Each row was made from one small tree. Brackets hold a mark, then the marks that hang from it, in alphabetical order. Every link used is in the known rows. Write each row's tree.
In the rows, zero is written as 128.
Known rows:
[nakog nale tebir]: [119 117 151  90 136 128 126 133 144 159  99 122 156 149  83 132 130 115
  87 128 134  94 161 121  83 146 113 111  81 136 143 103 148 149  82 129
 142 130 125 103 191]
[kufava [tebir nakog]]: [115 100 141 145 116 108 155 128 131 135 123 127 126 138 136 113 135 150
 144 128 137 143 132 140 117 117 133 121 130  88 147  87 195 126 141 126
 147 125 113 124 171]
[tebir gozo kufava]: [152 114 159  90 105 123 121 128 127 135 137 122 122 137 136 116  95 110
 118 121 103 123 172 131 107 128 140 119 121 113 138 164 106 132 164 165
 144 158 120 113 141]
[pige [nale [nakog tebir]]]: [104 122 169 101 144 136 149 115 143 136  97 174 158 153  88 132 177 118
 136 138 135  85 146 133 105 108 130  91 123 155 140  94 161 132  92 113
  68 111  99  78 179]
[notudeg [tebir gozo]]: [107 161 138  93 125  96 124 129 118 122 143  90 139 138 121 115 111 125
 131 119 125 119 196 120 140 143 115 130 154 100 139 119 100 124 133 147
 116 156 123 109 126]
[faso fisos [pefu dabevif]]: [149 117 110 155 138 102 153 154 124 150 148 104 166 141 124 197 136 109
 120 118  89 143 112 118 137 187 127 152 154 104 102 136 154  65 129  98
 110 149 126 113 178]
[kufava [tebir [gozo toru] notudeg]]: [131 127 133 124  97  77 121 136 118 127 155 103 145 199 123 133  98 152
 142 141 125 138 153 164 129 119 136 101 130  84 148  88 117 114 198 115
 133 152  96 123 173]
[nale nakog pige]: [143 142 159 119 127 124 132 130 112 132 107 159 119 123  92 131 180 127
 164 137 108 110 107 118 130 113 126 112 133 142 144 140 104 126 128 122
 135 118 134 129 147]
[pige nale]: [102 131 126 131 130 132 137 125 129 135 124 158 153 135 142 118 162 122
 117 128 124 122 138 132 136 114 126 136 117 136 128  87 133 135 131 129
 106 129  94 112 120]
[dabevif pefu]: [147 119 120 131 138 121 145 101 135 127 137 122 135 123 126 117 131 120
 127 153 143 122 113 126 101 127 152 111 134 129 138 122 130 119 174 145
 139 126 113 127 105]
[notudeg [tebir [gozo [toru [fisos faso]]]]]: [ 81 164 141 100 113  78 114 138 126  89 155  85 163 150  92 157  55 109
 171 175 138 127 199 161 127  81 141 128 144  87 150 121  99 123 217 159
 114 182 122 127 160]
[notudeg tebir]: [102 167 125 124 140 114 128 127 112 123 127 110 139 128 111 125 123 140
 126 133 125 137 147 118 130 136 115 148 141 112 128 122 120 137 107 142
 116 140 128 116 115]
[tebir [gozo toru] kufava nakog notudeg]: [129 112 153 102 106 112 108 134 139 125 130  98 147 189 130 144  57 124
 153 154 133 124 163 157  92  99 156 103 105  53 124 147  94 108 215 136
 173 143 106  93 200]
[tebir kufava [nakog nale] notudeg]: [130  98 148 118 115 132 111 150 134 167  91 120 159 173 118 134  93 112
 104 120 129 127 137 118  57 130 146 137  57  80 146 151 113 133 127 144
 193 135 117 101 221]
[pige [nale [nakog [tebir gozo]]]]: [112 121 180  71 133 119 149 106 146 135 112 154 160 158 103 124 171 116
 146 118 133  73 191 130 115 113 128  77 136 145 159  86 146 122 122 119
  71 121  91  70 188]
[fisos [faso pefu]]: [121 124 138 138 120 140 135 144 147 124 109 149 153 143  85 189 105  87
 139 138 119 146 120 124 130 126 145 131 145 113 144 155 118 114 139 117
 143 136 138 159 173]
[gozo toru]: [110 132 128 135 128 119 126 123 128 106 141 119 133 135 116 131  98 133
 141 162 142 121 118 149 132 105 125 117 135 121 122 117 127 130 180 121
 111 133 124 121 127]
[dabevif [pefu faki [faso [fisos toru]]]]: [167 119 139 176 143  59 145 101 111 101 206  90 165 149 125 142 183  85
  99 127 124 103 110 119  87 145 187  76 158 152  74 131 183 134 159 168
 142 164 124 134 133]
[pige [nale nakog]]: [111 128 149 130 134 135 148 119 130 130 112 175 152 127 113 116 173 127
 144 131 138 108 119 126 131 101 134 117 129 151 142 101 142 127 126 121
  59 112  99  99 148]
[pefu dabevif faki [faso fisos]]: [149 109 120 164 132  78 151 136  85 108 191  99 147 162 127 168 191  96
 116 148  87 115 138 136 110 175 168 114 158 124  65 129 181  82  76 139
 120 154 148 122 146]
[toru [fisos [faso pefu]]]: [128 125 130 133 118 121 122 149 135 116 114 129 152 145 107 203  90  88
 152 136 119 151 129 138 124  90 154 142 125 106 154 149 120 106 173 122
 130 169 130 164 180]
[fisos toru]: [141 138 149 126 128 106 108 107 126 110 165 113 133 128 136 133 129 129
 116  89 136 128 103 122 131 114 136 122 136 140 118 137 121 147 153 143
 132 144 126 123 132]
[pefu faki [faso fisos]]: [141 116 128 166 137  87 143 143 106 110 172 111 148 168 120 144 178  96
 113 144 103 111 145 144 115 160 157  98 148 142  72 127 181 126  88 142
 130 150 147 144 152]
[kufava [tebir [gozo toru] nakog notudeg]]: [110 106 141 122 103  79 126 140 132 128 145  92 148 192 137 137  95 153
 167 145 141 138 160 170 121 107 146  96 131  54 155  75 146 103 214 112
 157 135  97 107 201]
[notudeg [tebir gozo kufava nakog]]: [111 143 163  90 120 113 123 127 122 128 127  90 131 136 131 112  87 119
 138 122 121 122 202 119  98 125 136 137 135  67 141 150 117 126 151 175
 156 153 119  87 162]
[nakog [tebir [gozo toru] notudeg]]: [125 128 151  79 120 101 104 127 145 126 136  87 162 215 100 166  92 128
 138 143 133 103 178 165 105 119 128  78 121  92 127 103  93 108 169 105
 147 135 117  94 185]
[toru [fisos [faso [pefu faki]]]]: [127 125 161 129 119 118 134 128  97  98 129 141 152 160 117 212 119  81
 159 147 116 151 132 126 113  90 157 131 128  98 141 170 117 104 144 127
 122 181 142 180 175]
[faso [fisos toru] [pefu dabevif faki]]: [166 129 152 151 134  71 141 118  76 110 192 105 173 146 142 219 163 104
 108  91  92 148  95 107 122 170 137 130 167 103  86 159 150  76 122 117
 104 180 141 118 176]
[tebir kufava nakog]: [126 107 156 121 127 138 133 126 139 132 113 126 116 129 139 122  96 121
 135 135 133 138 136 132  83 110 149 135 108  90 128 158 142 128 142 158
 168 130 126 106 164]
[nale [nakog [tebir kufava]] pige]: [156 137 199  84 121 134 129 121 137 139 100 164 112 159  69 146 161 122
 147 148  86 107 134 127  70 118 126  97 105 142 147 166 105 137 102 147
 154 126 129 106 186]
[nakog [nale pige] [tebir kufava]]: [141 135 176  84 119 133 123 140 139 165  95 143 139 160  82 141 150 105
  86 138  78 107 163 124  59 142 102 120  53 128 141 140  92 169  88 162
 206 159 118 118 191]
[faso fisos pefu]: [139 119 116 161 147 107 137 167 147 147 123 117 165 143 124 172 122 107
 115 116 101 140 109 124 140 173 121 136 139 116 101 134 159 105 147  92
 118 142 132 139 179]
[dabevif [pefu faki faso]]: [156 115 133 133 132 107 155  90 100  98 165 124 132 155 112 132 178  95
 124 165 130 106 128 134  93 124 193  83 146 138 112 122 148 122 137 161
 142 141 125 153  93]
[tebir gozo kufava [nakog nale]]: [123  99 162  84 108 130 129 134 134 148 110 113 146 131 127 103  85  97
 110 112 125 104 188 121  81 128 135 123  83  90 159 149 131 139 159 170
 177 150 113  94 212]
[pefu dabevif faso]: [142 122 108 133 122 106 141 117 109 115 173 112 122 144 111 152 157 115
 117 128 100 113 133 137 115 143 178 127 142 132 108 122 146  92  99 138
 130 137 134 113 127]
[notudeg [tebir [gozo toru] kufava]]: [111 157 148  88 115  98 115 122 118 110 155  92 140 144 104 114  65 129
 127 160 114 122 185 143 114 120 130 130 140  86 128 152  87 142 190 174
 117 174 118  94 135]
[nakog nale]: [122 123 130 118 129 129 129 139 126 151 111 124 151 121 108 120 123 117
  95 123 133 114 133 118 109 141 117 136  83 136 147 117 130 147 110 135
 139 135 119 124 165]
[nakog [tebir kufava notudeg]]: [150 118 163  96 111 133 115 139 142 146 105 127 139 213 111 160 109 121
 107 129 104 128 143 139  54 138 137 109  79 105 118 164 106 134 103 128
 173 142 118 105 183]
[nale [nakog tebir] pige]: [136 138 176  92 131 119 135 128 136 132 105 159 122 149  74 156 178 131
 156 140 109  97 133 126 104 120 113  90 125 141 143 122 120 135  99 115
 147 109 134 107 179]
[gozo [tebir kufava] [toru [fisos faso]]]: [117 119 161 145  99  97 125 145 134  68 176 131 137 163  98 168  23 106
 156 201 123 154 145 163  79  70 158 128  96 101 141 173  99 139 226 175
 142 205 115 111 201]

Which tree is each row?
[127 120 161 136 118 137 144 123 107 105 124 159 149 156  95 195 140  88
 145 140 117 151 128 124 125 120 143 123 157 103 140 169 117 106 112 118
 137 156 149 170 163] | [fisos [faso [pefu faki]]]
[157 119 167  65 102 120 108 134 148 143 122 103 140 215 119 158 103 112
 116 118  99 116 193 141  66 135 136  95  92  90 131 160  85 118 128 142
 175 148 115  92 197] | [nakog [tebir gozo kufava notudeg]]
[145 117 135 130 120  96 154 104  71  90 185 117 122 161 120 168 186 100
 120 144  91 116 140 134 106 137 181 116 153 123 101 134 145  85  69 142
 118 147 139 131 118] | [pefu dabevif faki faso]
[108 128 143 116 134 126 127 145 133 153  94 130 139 113 115 128 159 122
 129 130 117 116 143 113 104 120 103 134  86 102 154  97 123 136 121 138
 210 125 125 115 177] | [tebir [nakog [nale pige]]]
[162 120 143 164 125  61 139 117  82  89 224  82 157 156 131 178 189  98
 100 106  93 125 126 132 105 156 176 108 170 134  61 139 176 102  94 156
 123 167 146 114 153] | [pefu dabevif faki [faso [fisos toru]]]
[131 118 173  81 102 125 121 143 134 158 109 125 139 130 120 120 124  99
 118 124  97 109 189 118  87 130 114 126  76  86 159 132 100 136 161 170
 226 158 110 108 200] | [tebir gozo kufava [nakog [nale pige]]]
[121 138 161  91 136 128 120 142 136 160  98 134 144 154  78 149 167 112
  97 133 104  99 162 122  89 141  92 110  74 133 147  99 108 152  84 132
 195 136 122 121 183] | [nakog [nale pige] tebir]
[155 120 134 155 141 103 159 134  85 127 166 116 162 149 142 211 164 101
 125 133  86 148 116 118 132 178 131 142 162  91  93 148 157  64 104  95
 102 164 145 127 167] | [faso fisos [pefu dabevif faki]]
[114 124 149  89 116 111 121 143 137 157 105 114 145 124 127 124 145 107
 127 116 114  96 187 116 115 126 107 115 101  90 167  94 105 127 151 139
 218 129 118 111 197] | [tebir gozo [nakog [nale pige]]]
[121 123 142 138 105  99 124 165 127 175  95 135 148 183 110 141 157 143
 129 125 103 143 131 123  89 137 115 128  70  78 161  76 133 135 118 124
 236 133 101 129 223] | [kufava [tebir [nakog [nale pige]] notudeg]]
[147 126 149  98  98 112 102 136 134 122 144 104 149 199 121 140  66 118
 134 149 111 131 157 157 101 113 142 109 105  86 123 154  71 118 207 143
 152 162 103 110 166] | [tebir [gozo toru] kufava notudeg]
[ 94 138 155  92 120 105 123 124 128 103 141  85 140 137 120 114  59 131
 147 159 133 116 191 145 101 108 135 127 138  60 130 137 118 130 202 170
 140 157 121  83 161] | [notudeg [tebir [gozo toru] kufava nakog]]
[101 135 149 106 129 131 128 140 126 153 101 107 147 126 103 110  93 117
  96 135 131 122 162 103  65 139 124 156  84  78 146 143 140 149 109 177
 161 153 125  92 190] | [notudeg [tebir kufava [nakog nale]]]
[143 124 123 176 136  71 119 144 137 120 183  84 158 144 112 130 148 100
  88  94 114 106 123 138 124 155 161 103 150 160  74 122 173 151 144 146
 140 156 129 125 169] | [pefu [faso [fisos toru]]]
[119 118 161 102 102  87 135 144 125 163 116 122 138 133 119 115 162 128
 128 122 104 119 181 124 114 134 107 115 100  86 177  67 151 137 155 145
 216 146 105 121 211] | [kufava [tebir gozo [nakog [nale pige]]]]
[149 120 173 132 109 107 136  92  84  84 180 132 158 150 111 231 148  84
 137 104 108 153 106 108 117 125 164 132 175 104 129 183 120  85 125 132
 128 175 149 142 167] | [fisos [faso [pefu dabevif faki]] toru]
[140 126 178 131 117 111 129 102 100  85 157 137 157 147 105 203 136  88
 132 104 130 146 110 116 119 110 153 120 159 115 130 174 113 126 136 136
 139 173 143 164 163] | [fisos [faso [pefu faki]] toru]
[121  95 145 113 101  86 127 148 128 169 116 104 159 184 128 118 112 132
 124 107 134 128 180 125  96 134 134 114  92  65 176  76 153 118 146 128
 182 141  98 109 239] | [kufava [tebir gozo [nakog nale] notudeg]]
[135 110 155 135 111 129 158 112  84 101 151 150 150 150  99 225 145  89
 147 144 100 158 123 118 113 137 153 137 164  93 135 172 119  64  95 123
 122 159 145 148 163] | [fisos [faso [pefu dabevif faki]]]
[132 129 152 139 115 119 114 121 140 108 138 132 162 136  93 189 108  93
 128  92 135 145  99 118 127 114 154 123 156 125 141 160 114 132 162 127
 145 158 127 153 181] | [fisos [faso pefu] toru]
[136 123 144 145 107 104 115 146 124  97 181 121 134 207 120 147  50 141
 127 175 111 146 121 155  78 119 146 119  90  80 114 167  81 131 186 134
 147 173 109  89 187] | [gozo [tebir kufava notudeg] toru]
[128 107 142 122  95  88 131 142 133 147 128  98 137 188 145 136 122 141
 156 108 130 137 167 141 118 125 144 105 131  65 161  86 153 102 163 122
 172 134 101 112 204] | [kufava [tebir gozo nakog notudeg]]
[142 120 140 157 144 106 148 151 106 129 133 127 166 158 138 189 154  98
 118 130 106 140 118 122 129 162 118 126 148 114  96 148 154 107 112 101
 115 154 144 144 171] | [faso fisos [pefu faki]]
[141 120 156  91 107 116 116 118 131 113 150 118 130 144 123 121  62 120
 132 157 110 119 162 157 113 106 138 110 121 105 132 156  97 131 209 159
 128 161 111 110 147] | [tebir [gozo toru] kufava]
[122 128 141  90 115 107 103 155 134 167 104 106 161 173 121 146 147 109
 138 107 109 110 179 117 102 132 119 118  87  72 159  96  76 112 144 117
 240 127 114 113 218] | [tebir gozo [nakog [nale pige]] notudeg]
[135  99 158  86 107 121 110 149 136 162 104  97 161 183 128 123  78 106
 111 108 126 112 179 116  65 128 148 131  63  69 157 149 106 123 152 157
 199 145 107  91 231] | [tebir gozo kufava [nakog nale] notudeg]
[168 138 195  90 110 130 121 138 135 148  90 160 128 210  73 170 163 124
 150 136  86 114 127 125  58 125 138  90  87 117 139 169  81 131  97 129
 177 130 126 105 210] | [nale [nakog [tebir kufava notudeg]] pige]
[162 108 120 177 144  78 155 117 109 113 176 104 157 163 116 138 183  88
 114 164 114 107 126 137  93 156 180  84 150 142  77 128 182 116 142 156
 144 147 130 140 121] | [dabevif [pefu faki [faso fisos]]]
[150 113 172  54 107 122 108 138 143 169 101 104 166 213  93 144  92 100
  81 111 106 102 201 126  51 155 128 102  58 103 156 148  93 136 111 144
 187 155 109  94 232] | [nakog nale [tebir gozo kufava notudeg]]
[145 118 176  68 119 105 121 129 145 138 108 115 151 205  90 154 130 127
 158 116 135  87 174 124  93 130 146  78 123 113 155 132 112 102 115 102
 116 112 125  81 222] | [nale [nakog [tebir gozo notudeg]]]
[122 111 154  89 121  95 110 129 136 112 145  89 132 143 151 139  46 113
 169 157 131 116 174 164  93  59 158 116  99  71 139 138 125 114 252 161
 144 171 113 100 181] | [tebir [gozo [toru fisos]] kufava nakog]
[146 125 140 119 126 115 154 106  66 114 155 136 140 153 133 211 160 107
 139 130  98 144 117 116 125 143 139 139 150  92 121 159 122  63  92 105
 105 155 143 140 134] | [faso [pefu dabevif faki]]
[158 133 211  50 107 118 123 120 133 133 107 146 115 164  85 140 153 108
 145 136  83  94 179 127  80 118 126  78 120 125 154 164  90 134 130 152
 157 140 125  98 191] | [nale [nakog [tebir gozo kufava]] pige]
[152 119 143 141 102 109 118 143 121 115 158 125 122 195 133 143  77 131
 117 137 100 152 129 128  70 139 143 127  86  95 120 175  80 135 135 141
 165 164 115  97 184] | [gozo [tebir kufava notudeg]]
[139 130 149  84 107  96 109 125 122 110 151 102 136 150 140 135  50 111
 141 162 109 123 175 166 100  70 146 117  96 102 132 149 102 129 243 173
 119 185 110 118 157] | [tebir [gozo [toru fisos]] kufava]
[111 122 148 128 110 104 136 150 127 161 102 138 134 128 112 121 166 139
 126 138 106 140 143 122 103 128 103 133  87  94 166  70 162 150 128 140
 212 134 105 133 201] | [kufava [tebir [nakog [nale pige]]]]
[138 121 167  73 105 113 100 125 149 127 138  96 154 228 100 163  71 119
 125 152 110 111 176 164  72 123 141  90  96  85 122 151  84 127 176 129
 155 155 112  92 195] | [nakog [tebir [gozo toru] kufava notudeg]]
[107 118 152 118  92  76 123 138 129 100 163 108 147 155 103 152  70 126
 174 178 127 143 173 178 124  74 151 109 133  99 163  96 145 120 244 159
 129 188 104 145 187] | [kufava [tebir [gozo [toru [fisos faso]]]]]
[123 137 120 146 120  77 103 149 123  85 179  93 151 201 136 176  55 144
 152 174 135 140 131 163 102  85 140 123  84  82 127 119  90 116 213 108
 125 178 109 101 189] | [gozo [tebir notudeg] [toru fisos]]
[138 124 153 121 113 108 144 114  84  96 156 134 155 155 114 242 132  80
 160 154  98 159 130 134 111 102 163 144 146  84 140 172 117  61 130 128
 116 185 144 157 169] | [toru [fisos [faso [pefu dabevif faki]]]]
[127 142 127  99 115  82  91 145 120 116 150  83 159 194 142 164  72 127
 156 149 131 123 161 168 126  77 146 105 101  82 136 115  84  98 234 119
 128 169 109 118 171] | [tebir [gozo [toru fisos]] notudeg]
